Each row was made from one small tree. The marks that hang from a mark follow it in brackets, in alphabetical order. Every link used is in the known rows. Write each row's tree.
Known rows:
sezival[giba]: 0.54  0.62  -0.19  0.69  0.43  -3.00  0.01  -0.24  -0.71  -0.30  3.11  -0.65  -0.08  -1.13  -0.41  0.02  0.63  -1.18  1.23  -2.44  1.96  0.46  -1.08  -1.78  1.24
dito[buvop[rusat[bafi] zosidis]]: -1.65  -1.92  0.55  1.64  0.89  -1.41  1.80  0.14  0.96  -1.63  -1.40  -0.81  0.88  1.09  0.34  0.96  -0.89  -1.88  3.08  -1.36  -4.29  -3.07  0.73  1.54  0.06
tilov[bafi giba[sezival]]: -0.56  -1.44  0.90  -0.02  -2.18  -3.24  -1.01  -0.66  -0.72  -2.31  1.34  -0.27  2.80  1.24  0.03  0.66  -0.06  -1.52  1.71  -2.18  3.06  4.30  0.98  -3.06  -1.54
bafi[sezival[giba]]: 0.84  1.01  -0.45  0.73  -0.18  -0.90  -1.20  -0.40  -0.84  0.39  2.14  -0.56  -0.14  -0.72  -0.32  0.99  0.62  -0.92  1.76  -3.22  2.32  0.10  -1.15  -1.51  1.94
dito[buvop[rusat[lekiv] sezival[giba]]]: 0.26  -0.87  -1.08  2.54  1.85  -2.61  1.31  0.32  0.43  -1.13  1.47  -0.85  -0.11  -1.19  -1.35  1.26  0.59  -1.65  2.06  -1.12  3.98  -1.12  -1.54  0.17  -0.46
bozurop[giba[sezival]]: -0.34  -1.08  -0.20  -2.23  -0.16  -2.31  0.78  -0.88  -0.48  -1.59  0.59  -0.36  1.18  1.24  0.05  0.45  -0.91  -3.54  1.75  -2.58  3.00  2.43  1.77  -3.52  -0.51
lekiv[rusat[bafi buvop[sezival[giba] zosidis]]]: -1.39  0.17  -0.44  0.44  1.25  -0.81  0.33  1.33  0.56  2.52  0.95  -0.03  0.65  0.76  0.15  0.27  0.91  2.45  1.80  -2.15  -1.09  -0.59  -1.90  0.68  0.08
dito[buvop[zosidis]]: 0.72  -1.68  0.91  1.11  1.41  -1.81  2.67  -0.25  -0.32  -1.22  0.59  -0.52  0.60  0.47  0.53  1.65  0.23  -2.43  2.21  -1.65  0.94  -0.61  1.21  -1.25  -0.27
buvop[rusat[bafi] sezival[giba] zosidis]: -3.04  -0.85  -1.01  1.96  1.84  -1.21  -0.35  0.96  -0.20  0.55  0.86  -0.86  -0.40  0.94  -0.86  0.84  0.32  1.20  2.60  -1.88  -3.92  -2.95  -2.78  1.49  -0.42
zezov[bafi[sezival[giba]] lekiv[rusat]]: -2.58  0.26  0.47  -0.91  1.90  -5.58  -0.46  0.09  -3.09  1.65  2.52  -0.79  1.72  -0.25  -0.11  -0.57  -0.14  1.11  4.15  -2.88  -3.53  2.10  -0.34  -3.53  5.05
zezov[lekiv]: 0.52  -0.98  1.47  -0.21  2.07  -5.04  0.53  -0.19  1.04  -0.20  1.37  -0.40  1.36  -0.08  0.50  -1.27  0.65  -2.87  2.35  -2.40  -0.90  0.00  -0.04  -2.69  1.91
rusat[bafi[sezival] buvop lekiv]: 4.56  1.77  0.54  -0.79  -0.74  2.35  -0.48  -0.26  4.00  1.09  0.25  0.57  1.19  0.08  1.47  1.37  1.67  -3.25  1.60  -2.68  6.22  0.25  -0.83  -0.04  1.17
tilov[bafi]: 0.57  -1.29  1.41  0.88  0.07  -3.27  -0.37  -0.43  -0.57  -0.33  1.23  -0.57  1.82  0.73  -0.10  -1.48  0.19  -1.82  1.69  -2.32  1.03  0.83  -0.21  -2.07  0.61
rusat[bafi[sezival] buvop]: 3.02  1.20  0.55  -0.54  -0.42  1.44  -0.96  -0.19  3.60  1.34  -0.54  0.21  1.35  0.19  1.35  0.37  0.91  -1.64  1.45  -3.16  1.60  -0.90  -0.81  -0.12  1.21
giba[sezival]: 0.94  -0.67  -0.14  -1.19  -0.31  -3.46  0.77  -0.61  -0.92  -0.77  0.58  -0.34  1.35  0.06  0.17  0.81  -0.10  -3.01  1.88  -2.11  1.24  1.79  0.80  -2.01  -1.10
rusat[bafi[sezival[giba]] buvop[zosidis]]: 0.97  1.86  0.10  0.50  0.11  2.83  -0.93  0.31  1.97  1.81  1.56  0.02  0.29  0.14  1.21  2.36  0.84  0.54  1.99  -2.88  -0.55  -0.86  -1.43  0.84  2.01
bafi[sezival]: 1.67  0.07  0.20  0.04  -0.14  -0.78  -0.58  -0.58  -0.17  -0.01  0.17  -0.26  0.65  0.20  0.33  0.25  0.80  -2.24  1.77  -3.27  3.12  -0.07  -0.33  -2.03  0.90
dito[buvop[rusat zosidis]]: -1.45  -1.76  0.61  2.10  1.00  -2.49  1.97  -0.05  -0.91  -2.17  -0.50  -0.71  0.74  0.60  0.41  0.66  -0.52  -1.81  2.52  -1.26  -1.17  -1.88  1.14  0.24  -0.19
lekiv[rusat[bafi buvop[zosidis]]]: -0.42  0.21  1.00  -0.59  -0.39  -0.93  0.69  0.58  0.69  0.90  -0.57  0.35  1.60  1.44  1.59  -0.49  0.31  0.01  1.67  -2.13  -0.58  -0.06  0.41  0.30  0.78
dito[buvop[rusat[bafi lekiv] sezival zosidis]]: -0.22  -2.34  -0.07  1.74  2.00  -0.36  2.38  0.58  1.71  -0.75  -0.87  -0.49  0.37  1.45  -0.33  2.25  0.55  -2.25  3.29  -0.95  0.89  -2.81  -0.99  1.64  -1.75
lekiv[rusat[buvop[zosidis]]]: -0.26  0.25  1.06  -0.09  -0.34  -1.88  0.90  0.44  -1.26  0.58  0.19  0.46  1.48  0.85  1.64  -0.81  0.78  -0.02  1.16  -2.06  2.69  1.40  1.00  -0.86  0.50
buvop[rusat[bafi[sezival[giba]] lekiv] zosidis]: -1.05  1.15  -0.49  1.29  -0.51  1.79  -1.16  0.22  -0.37  -0.15  1.25  -0.36  -0.60  0.90  0.15  2.71  0.35  -0.94  3.39  -2.23  0.65  -1.67  -1.35  1.92  2.30
buvop[rusat[bafi lekiv] sezival[giba]]: -0.39  0.00  -1.19  1.29  1.03  -1.58  -0.57  0.59  1.49  0.22  1.54  -0.62  -0.34  -0.19  -1.27  0.72  0.86  -1.13  2.17  -1.68  1.87  -1.72  -3.10  0.98  -0.03
rusat[bafi[sezival[giba]] buvop]: 2.16  2.14  -0.18  0.23  -0.33  1.75  -1.47  0.01  3.14  1.65  1.24  -0.13  0.62  -0.84  0.74  0.98  0.71  -0.26  1.47  -3.10  0.59  -0.64  -1.62  0.32  2.29

Which tree is each row?
0.97  0.41  -0.08  0.28  -1.02  0.60  -1.21  -0.26  1.52  -0.64  -0.84  -0.14  0.61  0.92  0.28  0.65  0.49  -3.10  2.73  -2.51  2.78  -1.48  -0.87  0.78  1.46 -> buvop[rusat[bafi[sezival] lekiv]]
1.98  1.20  -0.30  1.10  1.99  0.44  0.87  0.71  0.81  1.44  3.49  0.31  -0.26  -0.46  0.62  2.35  2.66  -0.13  1.02  -1.64  6.98  0.90  -2.39  -0.47  -0.72 -> rusat[buvop[sezival[giba] zosidis] lekiv]
-3.02  -0.76  -0.99  2.36  1.90  -2.38  -0.15  0.77  -2.14  0.10  1.52  -0.79  -0.55  0.31  -0.82  0.73  0.75  1.43  2.10  -1.85  -0.92  -1.76  -2.24  0.28  -0.65 -> buvop[rusat sezival[giba] zosidis]
-1.47  -0.25  -0.90  1.75  1.63  -0.29  0.14  0.85  0.18  0.24  1.65  -0.46  -0.69  0.86  -0.64  2.04  1.12  -0.24  2.71  -1.40  0.57  -2.03  -2.86  1.61  -0.31 -> buvop[rusat[bafi lekiv] sezival[giba] zosidis]
-0.86  1.61  -0.03  0.04  -0.95  1.41  -1.00  0.66  -0.01  2.11  0.53  0.08  0.66  0.72  1.04  1.09  0.07  1.74  2.29  -2.91  -0.97  -0.12  -0.30  0.99  2.71 -> lekiv[rusat[bafi[sezival[giba]] buvop[zosidis]]]
-1.49  0.22  1.81  -1.19  2.15  -3.29  0.58  0.41  -1.58  2.23  0.82  0.20  2.73  1.14  2.07  0.04  0.65  1.24  3.98  -2.50  -2.60  2.11  0.69  -2.73  3.49 -> zezov[bafi[sezival] lekiv[rusat[buvop[zosidis]]]]
1.37  -0.37  0.34  0.60  2.38  -0.52  1.19  0.59  1.04  1.42  0.76  0.29  0.73  0.59  1.05  0.69  2.05  -0.11  1.07  -2.14  3.20  -0.22  -1.74  -1.01  -2.04 -> rusat[buvop[sezival zosidis]]
2.56  2.52  0.16  0.28  -0.18  3.66  -0.48  0.23  2.31  1.48  2.39  0.39  0.04  0.11  1.44  3.48  1.69  -0.94  2.11  -2.45  3.98  -0.10  -1.36  0.89  2.10 -> rusat[bafi[sezival[giba]] buvop[zosidis] lekiv]
3.70  2.72  -0.22  -0.06  -0.71  2.47  -1.15  -0.07  3.54  1.48  2.21  0.26  0.44  -0.97  0.93  2.04  1.47  -1.87  1.59  -2.75  5.18  0.41  -1.69  0.38  2.41 -> rusat[bafi[sezival[giba]] buvop lekiv]
3.43  1.40  0.88  -0.48  -0.28  3.53  0.16  0.01  2.89  1.11  0.37  0.70  0.76  1.18  2.02  2.72  1.70  -2.36  2.06  -2.50  4.91  -0.05  -0.58  0.49  1.03 -> rusat[bafi[sezival] buvop[zosidis] lekiv]
4.09  0.34  0.16  -0.43  1.29  0.24  0.74  0.39  4.53  1.53  0.62  0.45  0.97  0.03  0.66  0.67  2.35  -2.43  1.03  -1.91  6.11  -0.22  -2.42  -0.32  -1.37 -> rusat[bafi buvop[sezival] lekiv]
-0.48  -1.70  -0.62  2.08  3.03  -1.58  2.39  0.46  -0.46  0.11  2.04  -0.90  -0.34  -0.18  -0.78  2.51  0.70  0.17  2.19  -1.70  0.15  -1.21  -1.20  -0.87  -1.09 -> dito[buvop[sezival[giba] zosidis]]
-2.33  -1.82  -0.19  1.28  1.72  -1.28  0.36  0.72  0.22  0.32  -1.04  -0.53  0.40  1.98  -0.32  0.36  0.47  -0.03  2.61  -1.85  -3.15  -3.07  -2.11  1.08  -1.58 -> buvop[rusat[bafi] sezival zosidis]
2.84  0.07  0.47  -0.05  1.81  1.51  1.37  0.69  3.42  1.57  0.91  0.55  0.68  1.15  1.10  2.14  2.48  -1.66  1.58  -1.69  4.87  -0.46  -2.13  0.32  -1.64 -> rusat[bafi buvop[sezival zosidis] lekiv]
0.84  0.03  0.20  0.34  -0.38  -1.76  -0.05  -0.15  1.65  -1.21  -0.03  -0.22  0.66  0.41  0.14  -0.25  0.47  -3.50  2.16  -1.58  2.45  -1.01  -0.74  0.61  0.64 -> buvop[rusat[bafi lekiv]]
0.20  -0.50  1.37  -1.05  2.82  -4.43  0.25  -0.47  -0.47  1.13  1.60  -0.58  2.01  0.20  0.53  0.16  0.73  -1.53  3.99  -2.88  -2.22  1.20  -0.54  -4.11  3.20 -> zezov[bafi[sezival] lekiv]
-1.47  -0.17  -0.89  2.19  1.71  -1.30  0.22  0.72  -1.81  -0.27  2.35  -0.38  -0.73  0.28  -0.67  1.83  1.53  -0.25  2.22  -1.34  3.76  -0.84  -2.30  0.41  -0.60 -> buvop[rusat[lekiv] sezival[giba] zosidis]
0.13  -0.59  1.18  1.21  -2.14  -0.52  -2.29  -0.67  -0.28  -1.55  0.67  -0.16  2.12  1.52  0.23  0.02  0.74  -0.93  1.54  -3.38  4.74  2.34  -0.13  -2.96  0.27 -> tilov[bafi[sezival] giba]
-0.28  -0.35  0.09  -0.79  -1.28  -1.12  -0.77  -0.06  -0.27  0.87  -1.62  -0.19  1.15  1.49  0.09  -0.80  -0.27  -1.07  2.55  -3.36  -0.06  -0.64  0.07  -0.61  1.80 -> lekiv[rusat[bafi[sezival]]]
-0.55  -0.72  0.29  -0.19  1.11  -0.76  0.99  1.12  1.01  2.15  -1.09  0.33  1.39  1.75  0.75  -0.26  1.09  0.99  1.81  -2.18  -0.18  -0.74  -1.08  0.29  -1.00 -> lekiv[rusat[bafi buvop[sezival zosidis]]]
0.21  0.23  1.31  -1.14  0.33  -1.77  -0.90  0.39  2.73  1.96  -1.24  0.23  2.44  0.71  1.56  -1.59  -0.01  -0.73  2.82  -3.16  -2.69  -0.06  0.44  -0.42  3.56 -> zezov[lekiv[rusat[bafi[sezival] buvop]]]
-1.05  1.53  0.77  -0.95  1.86  -4.45  -0.57  0.35  -1.14  2.60  2.47  -0.27  2.39  -0.97  0.93  -0.75  0.46  1.80  3.34  -2.73  -2.22  2.68  -0.33  -2.76  4.99 -> zezov[bafi[sezival[giba]] lekiv[rusat[buvop]]]
-2.12  -1.75  -0.25  1.81  1.93  -2.41  0.58  0.58  -1.58  -0.26  -0.37  -0.47  0.16  1.39  -0.17  0.11  0.85  0.01  2.14  -1.84  -0.07  -1.91  -1.58  -0.14  -1.71 -> buvop[rusat sezival zosidis]
-1.21  0.63  -0.60  -0.19  -1.39  -1.01  -1.43  0.14  -0.86  1.25  0.38  -0.55  0.39  0.38  -0.57  -0.03  -0.50  0.30  2.53  -3.33  -0.97  -0.33  -0.57  -0.22  2.95 -> lekiv[rusat[bafi[sezival[giba]]]]
-2.20  -0.09  0.28  -0.50  0.44  -2.83  -1.32  0.37  0.35  1.51  0.67  -0.65  1.07  0.45  -0.17  -0.49  -0.60  -0.04  3.55  -3.21  -4.89  -0.67  -0.35  -0.62  4.81 -> zezov[lekiv[rusat[bafi[sezival[giba]]]]]
1.12  0.91  0.37  -0.91  -1.41  0.15  -0.92  0.19  1.63  1.67  -1.54  0.31  1.89  0.75  1.17  -0.97  0.24  -0.31  1.71  -3.14  1.08  -0.01  0.01  0.06  1.67 -> lekiv[rusat[bafi[sezival] buvop]]
0.07  -1.21  -0.04  1.20  -0.12  -0.43  0.14  -0.32  2.14  -1.07  -2.34  -0.82  1.13  0.44  -0.12  0.63  -1.04  -2.41  3.09  -2.41  -2.91  -3.20  0.27  1.15  1.10 -> dito[buvop[rusat[bafi[sezival]]]]
2.01  1.11  -0.23  0.71  1.86  1.68  0.68  0.90  2.78  1.97  2.82  0.25  -0.10  -0.02  0.49  2.63  2.20  -0.29  1.56  -1.67  3.88  -0.21  -2.82  0.72  -0.61 -> rusat[bafi buvop[sezival[giba] zosidis] lekiv]
-0.09  0.53  0.72  -0.62  -1.03  1.37  -0.27  0.45  0.54  1.78  -1.36  0.42  1.45  1.80  1.71  0.44  0.35  0.36  2.22  -2.93  -0.03  -0.27  0.44  0.50  1.57 -> lekiv[rusat[bafi[sezival] buvop[zosidis]]]
